Each row was made from one small tree. The marks that hang from a mark follow it in brackets, in alphabetical order. Every link used is in the known rows. Write each row's tree.
In the rows, zero is written as 128.
Known rows:
dopozas(fipag(mikom)): [ 88 144 133 123 115 142 128 134 134 153 133  97 139 140 110 105 144 126
 138 133 136 130 118 128 120 147 127 108 118 122 134 138 149 135 149 120
 127]
vezamom(veram(nifot(mikom))): [ 96 133 118 130 108  93 149 125 131 137 133 140 125 107 118 141 141 127
 117 123 125 127 185 131 138 143 126 108 131 131 131 121 141 150 116 133
 139]
sepe(veram(nifot(mikom) vezamom(vuzo))): [ 63 138 119  95 106 123 139 114 148 169 112  81 133 108 119 137 169 120
 141 111 117 134 167 134 133 102 125 123 154 119 122 120 165 155 129 109
 131]
bena(lelo): [118 137 125 115 132 115 136 123 126 137 137 153 122 118 133 122 139 116
 134 128 140 128 133 124 133 154 117 129 119 117 124 134 131 130 137 141
 127]
danin(dopozas(fipag mikom)): [ 79 119 138 129 107 121 133 127 150 149 141 111 143 148 115 109 129 135
 133 139 125 132 147 131 124 180 161 129 113 115 147 123 127 157 126 129
 135]
todu(boker lelo(bena kipi)): [181 122 136 144 149 119 162  98 123 120 136 211 130 104 148 137 135 116
 145 129 149 130 104 118 130 147 116  59 126 130 140 143 131 138 138 171
 122]
sepe(veram(vezamom(vuzo))): [ 80 135 122 101 115 124 126 105 137 173 107  97 128 135 127 127 155 122
 143 111 123 127 133 131 128  98 126 159 152 129 102 120 157 125 131 106
 122]
todu(boker(veram(vezamom)) lelo vuzo): [128 105 128  98 146 133 182 105 143 138 124 120 119  56 129 122 164 106
 128 117 160 108 158 121 133 182 143 131 161 107 106 131 134 123 148 136
 132]
lelo(bena kipi): [169 138 131 152 129 141 119 113 119 116 117 217 140 132 140 128 130 134
 143 127 126 136 107 124 128 118 115  70 121 133 132 122 129 141 130 154
 117]
boker(veram(nifot(mikom(fipag)) vezamom)): [ 55 135 131  98 107 135 124 139 133 143 120 121 137  85 122 122 150 127
 132 122 120 129 176 134 135 126 155 113 153 111 109 119 130 169 142 121
 147]
fipag(dopozas(danin mikom)): [115 106 123 109 123 118 145 125 138 160 142  81 134 166 132 121 140 134
 146 135 121 129 156 128 134 177 154 157 113 127 139 135 120 167 134 116
 140]
nifot(mikom(dopozas fipag)): [100 133 142  95 127 107 108 115 122 164 143 225 116 128 114 117 127 150
 122 141 117 136 125 130 123 137 172 105 127 130 139 140 129 154 133 171
 137]
veram(vezamom(vuzo)): [ 87 126 127 105 127 142 118 114 136 156 123  75 143 129 139 126 144 122
 142 110 120 127 129 133 132 107 121 160 141 129 113 118 148 110 136 119
 124]
lelo(bena): [151 121 134 139 132 134 128 121 123 130 125 175 141 126 140 121 118 140
 129 128 133 127 117 126 125 123 131  96 126 129 125 124 124 119 135 147
 123]
todu(boker lelo vuzo(vezamom)): [138 112 139 108 156 111 171  88 143 140 148  92 121  95 127 133 139 118
 128 131 165 109 145 117 127 174 148 143 153 106 132 135 132 113 144 161
 126]
fipag(mikom(dopozas(danin))): [107 137 127  99 137 104 149 112 123 160 149 129 107 138 119 107 139 148
 147 136 127 126 144 134 121 146 119 116 121 139 137 130 141 147 136 136
 135]
fipag(dopozas): [147 122 135 115 135 127 124 124 124 136 138 104 136 147 143 131 121 131
 132 131 133 126 140 130 129 146 137 139 117 140 126 135 121 138 140 126
 131]
vuzo(sepe(veram)): [105 132 133 117 118 142 152 127 132 125 127 165 106 152 106 114 124 116
 120 134 128 127 108 126 123 123 141 105 131 115 116 136 145 143 119 113
 125]
bena(lelo(kipi)): [130 151 123 127 129 120 130 118 122 126 130 190 120 125 134 128 148 111
 147 124 133 136 124 122 136 151 106 103 114 120 130 132 134 151 133 148
 122]
vezamom(veram(boker) vuzo): [ 79 131 127 124 119 101 150 107 127 145 122 103 119 145 121 143 150 132
 120 118 128 124 162 132 136 139 152 147 136 150 120 104 148 111 120 123
 124]
nifot(mikom(dopozas(danin)) veram(vezamom)): [117 126 122  98 108 132 137  90 143 182 117 112 100 101 122 104 155 158
 140 148  96 119 148 132 135 114 170 139 125 118 117 133 149 186 133 140
 148]
veram(boker nifot(mikom)): [105 135 133 127 118 144 155 134 142 112 131  60 114  95 116 133 160 136
 122 133 117 136 184 139 133 142 169  68 133 120 153 117 133 173 129 134
 138]
mikom(dopozas): [139 129 135 112 141 110 122 114 122 146 140 184 117 128 133 127 118 146
 125 132 126 127 123 132 123 140 125 129 120 137 129 127 134 145 127 145
 131]
nifot(mikom(dopozas(danin fipag)) veram): [109 128 126 107 102 118 129 101 145 183 123 148 111 122 104 111 154 155
 128 160  98 127 121 123 130 144 180 134 110 113 132 144 151 194 134 143
 146]
nifot(mikom): [125 133 125 119 112 142 133 132 136 132 126 135 121 113 116 129 143 128
 121 133 115 131 143 126 130 133 147  96 127 122 145 137 132 145 124 138
 128]
nifot(mikom(dopozas) veram(vezamom(vuzo))): [105 136 126  89 110 133 130  92 145 179 115 126 120 105 124 123 157 151
 135 135 107 121 137 130 134  98 153 138 127 127 121 126 167 162 133 139
 134]
danin(dopozas(mikom)): [103 118 132 126 117 113 149 125 144 130 142 117 131 137 121 116 123 138
 134 134 128 127 168 134 127 162 147 120 120 125 148 115 116 149 116 132
 134]
boker(veram(vezamom)): [ 98 131 127 110 116 150 127 132 130 138 108 108 128 100 134 119 141 125
 132 119 125 117 150 130 134 127 135 140 146 119  97 116 129 146 135 104
 134]
vezamom(veram vuzo(sepe)): [ 76 128 129 114 119 113 151 116 126 135 140 166 129 164 111 135 123 111
 113 120 127 122 124 124 135 132 127 144 127 137 115 121 156 101 113 121
 121]
sepe(veram(nifot vezamom(vuzo))): [ 69 133 121 103 119 110 137 112 142 163 115  75 140 120 129 138 158 120
 147 106 126 131 155 135 132  99 110 150 154 125 107 113 162 140 132 102
 130]
todu(lelo vuzo(sepe vezamom(veram))): [105 118 134 109 136 110 174  92 135 135 151 110 114 131 104 117 122 104
 105 132 153 110 131 117 132 162 160 162 146 104 107 129 137 110 129 147
 126]
vuzo(sepe(veram(nifot vezamom))): [ 81 131 133 113 120 149 154 126 140 132 131 105 117 128 118 111 134 114
 132 123 125 127 134 136 127 112 133 109 141 107 106 126 151 156 126 104
 135]
vuzo(sepe(veram) vezamom): [ 89 144 145 109 117 140 142 113 135 135 133 110 105 165 108 118 108 127
 126 138 128 118 117 123 121 110 156 133 139 107 112 131 144 148 121 117
 124]
vezamom(veram(nifot) vuzo(sepe)): [ 60 126 127 116 124 102 159 122 129 126 148 140 141 150 115 144 128 110
 115 115 130 127 146 129 137 133 114 135 130 134 120 113 159 116 114 116
 130]
sepe(veram(boker nifot)): [ 97 137 130 129 120 114 158 121 137 129 116  79 105 117 117 133 154 136
 131 127 131 133 172 138 127 127 152 101 143 124 124 112 142 167 127 111
 135]
vezamom(vuzo): [ 99 127 127 110 130 118 126 121 132 139 129 121 145 144 125 143 141 121
 131 118 126 131 119 125 131 119 118 150 132 136 131 121 144 108 127 123
 120]
kipi(lelo(bena)): [161 123 139 136 126 149 138 129 123 142 121 181 143 105 145 126 124 133
 136 122 128 134  98 125 121 109 106 121 132 134 137 136 129 109 139 151
 124]
fipag(dopozas(danin)): [137 112 128 109 136 112 131 119 126 151 143  82 130 154 139 126 128 134
 141 136 118 126 145 130 133 156 147 157 118 136 123 139 114 150 138 123
 139]
sepe(veram(nifot)): [102 134 122 122 120  97 146 124 135 138 121 126 125 120 120 139 142 127
 134 121 134 133 156 132 127 119 114 119 141 122 120 121 145 155 126 111
 134]
nifot(mikom(fipag(dopozas))): [109 127 141  99 120 124 109 126 125 156 140 154 133 142 121 120 129 136
 128 140 122 135 138 129 129 140 183 111 126 132 136 148 119 147 144 152
 136]

Write each row's tree:
[ 80 135 122 104 107 148 140 141 140 132 113  87 131  73 126 129 156 123
 129 118 118 123 185 133 138 131 133 107 149 111 114 117 134 174 134 107
 142] : boker(veram(nifot(mikom) vezamom))
[ 71 144 149 115 120 143 162 115 139 120 137  50  99 151 109 123 123 135
 125 138 128 122 152 133 123 121 175 108 144 107 120 116 147 172 124 111
 132] : vuzo(sepe(veram(boker nifot)) vezamom)
[168 107 137 133 151 115 170 104 127 133 143 174 131 101 147 132 126 123
 132 132 156 121 114 121 127 153 127  84 131 126 134 145 127 118 144 164
 127] : todu(boker lelo(bena))
[ 90 138 141 121 117 120 133 122 136 142 147  87 134 135 111 100 129 136
 138 141 133 128 146 135 118 157 141 103 116 129 138 128 131 136 140 132
 133] : danin(dopozas(fipag(mikom)))
[ 94 137 138 122 100 140 136 111 139 142 113 125 104 117 102 109 155 154
 125 156 117 129 145 130 131 109 224  94 130 120 129 129 136 167 140 150
 142] : nifot(mikom(fipag) veram(boker))
[ 92 128 135 128 131 153 144 122 139 124 127   6 121  96 140 118 154 137
 141 119 122 129 179 147 133 125 155 109 143 123 121 106 136 159 140 117
 141] : veram(boker nifot vezamom)
[121 116 129 114 141  97 183 128 133 116 140 129 127  75 134 150 144 109
 129 127 157 119 160 123 136 167 114 105 143 119 126 134 132 158 138 126
 141] : todu(boker(veram(nifot)) lelo)
[176  96 134 126 161 118 180  95 136 131 139 184 132  80 133 125 144 117
 124 126 169 116 126 117 126 179 140  91 144 113 133 138 128  99 148 174
 122] : todu(boker lelo(bena) vuzo)
[162 127 134 129 144 117 145  80 132 131 130 149 139 115 128 127 137 118
 136 127 153 126 111 114 129 142 138 116 145 109 122 123 129 127 143 174
 114] : todu(lelo(bena kipi) vuzo(vezamom))
[ 82 130 136 111 128 159 134 111 138 146 118  24 124 124 136 121 160 133
 141 116 117 128 146 140 132 115 163 142 143 133 119 108 146 124 137 118
 126] : veram(boker vezamom(vuzo))
[ 74 133 125 117 115 124 134 125 137 168 137  70 130 149 107 100 155 127
 148 139 120 132 123 127 123 154 139 131 119 119 133 141 142 144 146 115
 136] : dopozas(danin fipag(mikom))
[ 99 114 139 101 137  93 107 114 116 164 150 132 135 169 132 116 121 139
 143 141 121 132 126 130 130 146 178 162 126 138 117 141 109 137 147 141
 145] : mikom(fipag(dopozas(danin)))
[ 56 127 142 109 133 172 155 122 144 117 139  13 128 123 128 121 154 120
 133 117 118 130 153 143 134 120 157 110 141 120 123 106 155 141 135 111
 133] : veram(boker nifot vezamom(vuzo(sepe)))
[ 74 118 141 118 120  98 130 120 137 143 150 153 138 151 117 107 120 144
 136 137 131 133 157 135 124 156 171 126 126 127 142 117 112 142 126 148
 139] : danin(dopozas(mikom(fipag)))
[ 88 135 128  92 115 133 135 132 136 146 122 127 123  74 129 127 149 138
 127 122 118 123 183 136 135 141 131 109 142 117 116 117 141 187 132 121
 145] : boker(veram(nifot(mikom(dopozas)) vezamom))
[177 118 124 137 146 118 153  93 130 120 125 198 140 101 126 124 151 108
 132 123 151 135 104 116 131 152 125  93 137 116 125 128 129 119 141 171
 116] : todu(lelo(bena kipi) vuzo)
[ 94 132 130 119 113 154 141  97 145 147 103  26 120 117 130 118 165 143
 142 130 119 119 145 136 136  93 171 149 137 128 105 109 155 139 141 114
 132] : nifot(veram(boker vezamom(vuzo)))
[ 57 111 124 115 117 100 131 123 135 167 139 144 133 164 111 108 144 135
 146 136 118 137 131 127 131 157 175 157 128 117 137 130 120 152 131 135
 142] : dopozas(danin mikom(fipag))
[ 80 132 131 100 121 132 149 120 136 135 129 152 126 165 107 131 135 110
 124 123 127 129 104 123 126 115 131 128 133 124 120 128 160 121 119 110
 117] : vezamom(vuzo(sepe(veram)))
[ 72 137 142 124 121 115 151 114 128 122 153  97 121 153 117 129  99 126
 116 130 131 114 155 128 131 130 139 139 134 116 113 116 142 142 117 123
 136] : vuzo(sepe vezamom(veram(nifot)))
[ 87 135 141 115 117 174 157 119 138 131 118  87  91 137 114  97 142 125
 128 132 120 124 129 138 125 121 179  99 140 113 106 125 147 152 127 108
 129] : vuzo(sepe(veram(boker vezamom)))
[ 89 120 139  97 144  76 106 102 113 175 153 205 117 154 123 112 118 154
 136 141 114 134 112 131 124 142 166 158 127 136 121 134 121 147 136 162
 146] : mikom(dopozas(danin) fipag)
[ 82 140 149 127 117 142 157 108 127 123 143  81  94 162 114 116 107 138
 112 139 126 110 149 130 129 140 187 129 134 122 114 115 137 139 118 128
 130] : vuzo(sepe vezamom(veram(boker)))
[ 95 131 134 111 116 162 147 121 136 140 122 125 108 139 116 102 130 115
 131 127 121 123 116 131 125 111 146 117 139 111 101 133 148 142 125 108
 127] : vuzo(sepe(veram(vezamom)))
[ 66 111 121 125 105 125 135 129 150 174 130  99 141 160 108 109 156 126
 142 137 111 137 124 122 131 184 162 159 114 104 143 135 137 169 131 114
 138] : dopozas(danin fipag mikom)
[113 134 137 107 116 131 113 121 136 167 135 178 120 120 113 120 138 140
 117 142 110 134 120 127 123 160 157 106 115 120 146 143 146 170 131 150
 132] : nifot(mikom(dopozas(fipag)))
[104 121 133 108 133 100 113 109 129 178 144 154 121 147 122 115 131 145
 132 142 108 132 108 127 124 169 150 159 113 124 128 138 138 164 135 139
 141] : mikom(dopozas(danin fipag))
[ 58 133 142 113 119 149 129 122 139 142 131  46 121  95 124 110 161 141
 137 129 112 137 179 147 133 122 197  87 148 118 129 116 132 167 145 142
 146] : veram(boker nifot(mikom(fipag)) vezamom)
[167 126 134 133 139 122 170 109 122 113 122 230 129  91 143 143 144 115
 140 128 152 124 119 115 133 157 118  61 135 126 125 135 130 152 139 154
 125] : todu(boker(veram) lelo(bena kipi))
[ 84 146 151 113 116 154 155 109 136 128 129  72  90 163 107 114 119 137
 123 142 125 118 131 130 121 121 189 114 141 110 116 122 144 159 123 115
 125] : vuzo(sepe(veram(boker)) vezamom)
[ 84 130 125 112 119 138 136 137 133 128 116  80 138  85 135 128 144 123
 135 114 127 121 175 135 136 127 119 133 148 116 101 109 133 160 137 100
 142] : boker(veram(nifot vezamom))
[ 79 141 127 115 106 145 154 116 148 150 108  45 102  93 118 120 174 135
 139 123 115 133 189 143 131 120 170  87 152 115 123 116 148 183 131 115
 138] : sepe(veram(boker nifot(mikom) vezamom))
[ 87 133 127 100  98 178 146 110 152 147 114  91 124 119 110 112 157 125
 129 136 107 120 125 126 137  91 165 120 129 110 119 132 166 148 131 119
 130] : nifot(mikom veram(vezamom(vuzo(sepe))))
[136 138 135 115 110 140 151 102 141 145 116 131  88 103 112 116 154 167
 120 156 113 124 155 133 130 127 192  88 116 128 139 125 148 188 130 149
 139] : nifot(mikom(dopozas) veram(boker))
[ 58 128 130  94 119 166 145 129 149 131 141  69 142 112 119 126 153 109
 132 116 110 133 146 134 135 114 133 103 138 112 133 124 160 144 128 119
 132] : veram(nifot(mikom) vezamom(vuzo(sepe)))
[152 120 126 115 146 118 181 105 135 111 121 190 118  72 121 140 169 101
 131 122 160 120 144 113 135 189 129  96 148 113 127 132 134 142 137 147
 124] : todu(boker(veram) lelo(kipi) vuzo)
[ 98 139 120 115 106 107 148 127 142 143 118 131 118 109 109 139 153 125
 129 125 124 136 166 130 129 123 129  94 141 116 134 129 146 169 123 119
 134] : sepe(veram(nifot(mikom)))
[140 111 145 113 148 139 165  94 138 125 150 131 132 125 116 109 116 113
 113 135 156 115  99 115 125 147 163 122 143  93 116 132 130 107 143 165
 119] : todu(lelo(bena) vuzo(sepe vezamom))
[ 93 143 140 132 117 110 140  99 125 145 128  67 103 145 126 130 120 149
 124 132 130 112 173 132 131 135 173 152 140 133 115 107 132 139 124 131
 131] : vuzo(vezamom(veram(boker)))
[117 133 130 108 129 111 136 126 135 135 145 155 125  97 123 137 136 141
 123 132 120 134 162 134 129 143 125  91 125 125 150 128 140 174 126 146
 140] : veram(nifot(mikom(dopozas)))
[ 61 135 129 108 119 126 149 109 144 154 111  35 120 119 128 132 172 130
 145 111 125 132 174 142 131 109 146 130 155 127 112 103 159 153 134 103
 132] : sepe(veram(boker nifot vezamom(vuzo)))
[157 121 119 125 142 113 153  99 135 120 127 152 128 103 117 131 161  99
 132 124 147 135 114 117 133 156 125 119 138 115 128 131 133 128 135 156
 120] : todu(lelo(kipi) vuzo)
[118 131 132 132 112 163 145 103 142 139 102  33 107 104 131 105 156 149
 140 139 120 117 149 138 134 100 181 133 134 123 104 114 142 156 141 118
 139] : nifot(veram(boker vezamom))
[ 61 134 132 104 119 156 145 120 150 138 125   4 129  95 127 131 177 130
 137 115 109 135 183 143 137 121 162 101 146 123 140 108 154 155 135 122
 134] : veram(boker nifot(mikom) vezamom(vuzo))
